Known rows, with every way that one mark hangs from another:
J[S[T X[H]]]: +0.09,+0.54,-0.21,+1.52,-0.25,+1.30,-0.41,+0.20,+0.09,+0.02,+0.67,-0.87,+0.60,+0.07,-0.96,-0.52,-0.27,-2.20
A[X[C H U]]: -0.81,+1.46,+0.14,+0.56,+0.04,-0.74,-0.13,+0.70,-0.07,+0.14,-0.43,-0.11,+0.39,-1.07,-0.84,-0.84,-0.44,-2.54
J[S[X[C H P U]]]: -1.24,+2.19,-0.16,+2.18,-0.21,+0.46,-0.27,+1.17,+0.00,+0.52,+0.19,-0.55,+0.59,-0.39,-1.62,-1.90,-0.76,-4.47
X[H P S[T] U]: -0.95,+0.74,+0.25,+1.64,+0.25,-0.01,+0.10,+0.82,-0.08,+0.55,-0.19,-0.43,+0.53,-0.52,-0.89,-1.68,-1.45,-5.86
N[J[S[T X[C H U]]]]: -0.55,+0.99,-0.19,+2.50,-0.38,+0.83,-0.30,+0.85,+0.17,+0.40,+0.52,-1.12,+0.84,-0.13,-0.83,-1.59,-0.52,-5.02
H[X[C P S[T]]]: -0.79,-0.07,-0.15,+0.91,-0.27,-0.14,+0.37,+0.58,-0.22,+0.42,-0.19,-0.13,+0.07,+0.20,-1.17,-1.26,-1.26,-4.17
H[X]: -0.27,-1.12,-0.11,-0.48,-0.23,-0.13,+0.24,+0.13,-0.02,-0.18,+0.02,+0.31,+0.08,+0.10,-0.26,-0.20,+0.27,+0.29
A[X[C P S[T] U]]: -1.05,+1.05,-0.06,+1.06,-0.06,-0.64,-0.05,+1.21,-0.22,+0.83,-0.38,-0.29,+0.19,-0.51,-0.94,-1.25,-1.25,-5.00
P[X[C H]]: -0.55,+1.50,+0.16,+0.40,+0.23,+0.36,-0.02,+0.28,+0.15,-0.20,-0.34,+0.03,+0.36,-0.46,-0.63,-0.28,-0.61,-1.26
J[S[T X[P U]]]: -0.54,+0.41,-0.42,+1.72,-0.41,+0.70,-0.36,+1.03,+0.07,+0.77,+0.50,-0.60,+0.37,+0.26,-0.76,-1.41,-0.41,-3.18
N[J[S[T]]]: +0.10,-0.10,-0.09,+0.91,-0.39,+0.86,-0.12,+0.32,+0.13,+0.20,+0.49,-0.68,+0.23,+0.27,+0.58,-0.11,-0.02,-1.94
P[X[H S]]: -0.84,+0.88,+0.30,+0.15,+0.56,+0.86,+0.09,+0.60,+0.08,-0.25,-0.09,+0.10,+0.69,-0.50,-0.55,+0.08,-0.48,-2.20
H[X[P S[T] U]]: -1.09,-0.85,-0.11,+0.76,-0.13,-0.22,+0.35,+1.01,-0.13,+0.57,-0.10,+0.02,+0.30,-0.02,-0.76,-1.54,-0.90,-4.36
X[C H P S U]: -1.49,+2.08,+0.25,+1.70,+0.30,-0.39,+0.19,+1.04,-0.20,+0.51,-0.42,-0.24,+0.50,-0.77,-1.35,-1.87,-1.52,-5.88
C[X[S]]: -0.26,-0.44,+0.06,-0.24,+0.50,+0.66,+0.23,+0.34,-0.25,-0.21,+0.01,+0.13,+0.27,+0.21,-0.63,-0.11,-0.07,-2.51
H[X[S]]: -0.70,-0.79,-0.07,-0.25,+0.03,+0.15,+0.37,+0.45,-0.17,-0.11,+0.09,+0.25,+0.32,-0.02,-0.64,-0.20,-0.09,-1.38
N[J[S[T X]]]: +0.20,-0.65,-0.33,+1.28,-0.51,+1.22,-0.31,+0.42,+0.22,+0.23,+0.87,-0.85,+0.50,+0.58,+0.08,-0.27,+0.34,-2.19

Rows:
-0.86,+0.12,-0.15,+0.23,-0.05,-0.03,+0.38,+0.46,-0.25,+0.00,-0.12,+0.12,+0.20,-0.07,-1.10,-0.53,-0.57,-2.11  H[X[C S]]
-0.57,-0.23,+0.13,+0.01,+0.41,+0.44,+0.27,+0.65,-0.24,+0.08,-0.13,+0.21,+0.16,+0.28,-0.75,-0.67,-0.35,-3.93  C[X[P S]]
-0.23,-0.03,+0.33,+0.19,+0.28,+0.19,+0.16,+0.28,-0.05,-0.19,-0.27,+0.14,+0.25,-0.03,-0.78,-0.99,-0.29,-3.44  C[X[H P]]
-1.43,+1.97,+0.17,+0.98,+0.57,+0.39,+0.11,+1.04,-0.02,+0.12,-0.37,-0.01,+0.75,-0.84,-1.07,-0.90,-1.09,-3.84  P[X[C H S U]]
-1.23,+0.06,-0.20,+1.23,-0.21,-0.40,+0.36,+1.03,-0.21,+0.67,-0.28,-0.12,+0.21,-0.07,-1.25,-1.91,-1.38,-5.04  H[X[C P S[T] U]]
-0.79,+0.16,-0.07,+0.51,+0.36,+0.66,+0.02,+0.88,+0.07,+0.36,-0.07,-0.05,+0.52,-0.16,-0.22,-0.41,-0.73,-2.53  P[X[S[T] U]]
-0.91,+0.87,+0.27,+0.98,+0.11,-0.44,+0.05,+0.72,+0.06,+0.33,-0.31,-0.03,+0.35,-0.61,-0.52,-1.52,-0.70,-3.48  X[H P U]
-0.56,-0.41,+0.04,+0.15,+0.22,-0.14,+0.15,+0.78,-0.08,+0.26,-0.30,+0.31,+0.09,+0.09,-0.44,-1.31,-0.14,-3.09  C[X[P U]]
-1.63,+0.50,-0.11,+0.83,-0.08,-0.55,+0.43,+1.23,-0.25,+0.52,-0.34,+0.23,+0.25,-0.26,-1.26,-1.75,-1.01,-4.40  H[X[C P S U]]
-1.09,+1.69,+0.16,+2.12,+0.16,-0.24,+0.12,+0.85,-0.16,+0.65,-0.38,-0.57,+0.45,-0.57,-1.33,-2.03,-1.94,-6.56  X[C H P S[T] U]
-0.20,+0.83,-0.12,+1.12,+0.06,+0.24,+0.06,+0.15,-0.22,+0.34,-0.07,-0.55,+0.11,+0.03,-0.80,-0.53,-1.23,-3.10  X[C S[T]]
-0.81,+0.70,-0.28,+1.44,-0.22,-0.36,-0.13,+0.91,+0.02,+0.70,-0.04,-0.19,+0.22,+0.08,-1.15,-1.71,-0.53,-3.28  S[X[C P U]]
-0.86,+1.28,-0.04,+0.23,+0.35,+0.59,+0.10,+0.66,-0.04,+0.06,-0.20,+0.12,+0.30,-0.15,-0.65,+0.04,-0.67,-1.73  P[X[C S]]
-0.83,+1.57,+0.23,+0.48,+0.23,-0.19,-0.02,+0.59,-0.22,-0.05,-0.27,-0.21,+0.48,-0.90,-1.17,-0.22,-0.66,-3.31  A[X[C H S]]
+0.02,+0.15,-0.32,+1.53,-0.43,+0.09,-0.20,+0.28,+0.05,+0.59,+0.12,-0.57,+0.01,+0.54,-1.06,-1.25,-0.79,-2.99  S[T X[C P]]
-0.37,+0.11,+0.06,+0.90,+0.04,+0.17,+0.09,+0.45,-0.11,+0.50,-0.02,-0.31,+0.09,+0.16,-0.42,-0.73,-1.05,-3.72  X[P S[T]]
-0.71,+0.30,+0.38,+0.43,+0.53,+0.48,+0.28,+0.60,-0.21,-0.12,-0.20,+0.07,+0.48,-0.14,-1.11,-0.97,-0.62,-5.12  C[X[H P S]]
-0.09,+0.63,-0.08,+1.92,-0.29,+0.14,-0.20,+0.21,+0.08,+0.38,+0.04,-0.71,+0.32,+0.13,-1.42,-1.58,-1.07,-4.22  S[T X[C H P]]
-1.48,-0.48,-0.03,+0.35,+0.01,-0.37,+0.42,+1.22,-0.16,+0.42,-0.15,+0.37,+0.37,-0.21,-0.80,-1.40,-0.52,-3.64  H[X[P S U]]
-1.29,+0.25,-0.19,+0.55,+0.03,-0.31,+0.38,+0.90,-0.26,+0.24,-0.20,+0.15,+0.35,-0.35,-1.17,-1.18,-0.70,-3.03  H[X[C S U]]
-0.63,+1.07,-0.12,+1.60,+0.01,-0.03,-0.17,+0.50,+0.04,+0.21,+0.04,-0.44,+0.62,-0.41,-1.40,-1.47,-0.51,-3.12  S[X[C H U]]
-0.68,+1.29,-0.50,+2.20,-0.49,+0.54,-0.34,+1.03,+0.00,+0.87,+0.32,-0.73,+0.27,+0.20,-1.22,-1.76,-0.89,-3.94  J[S[T X[C P U]]]
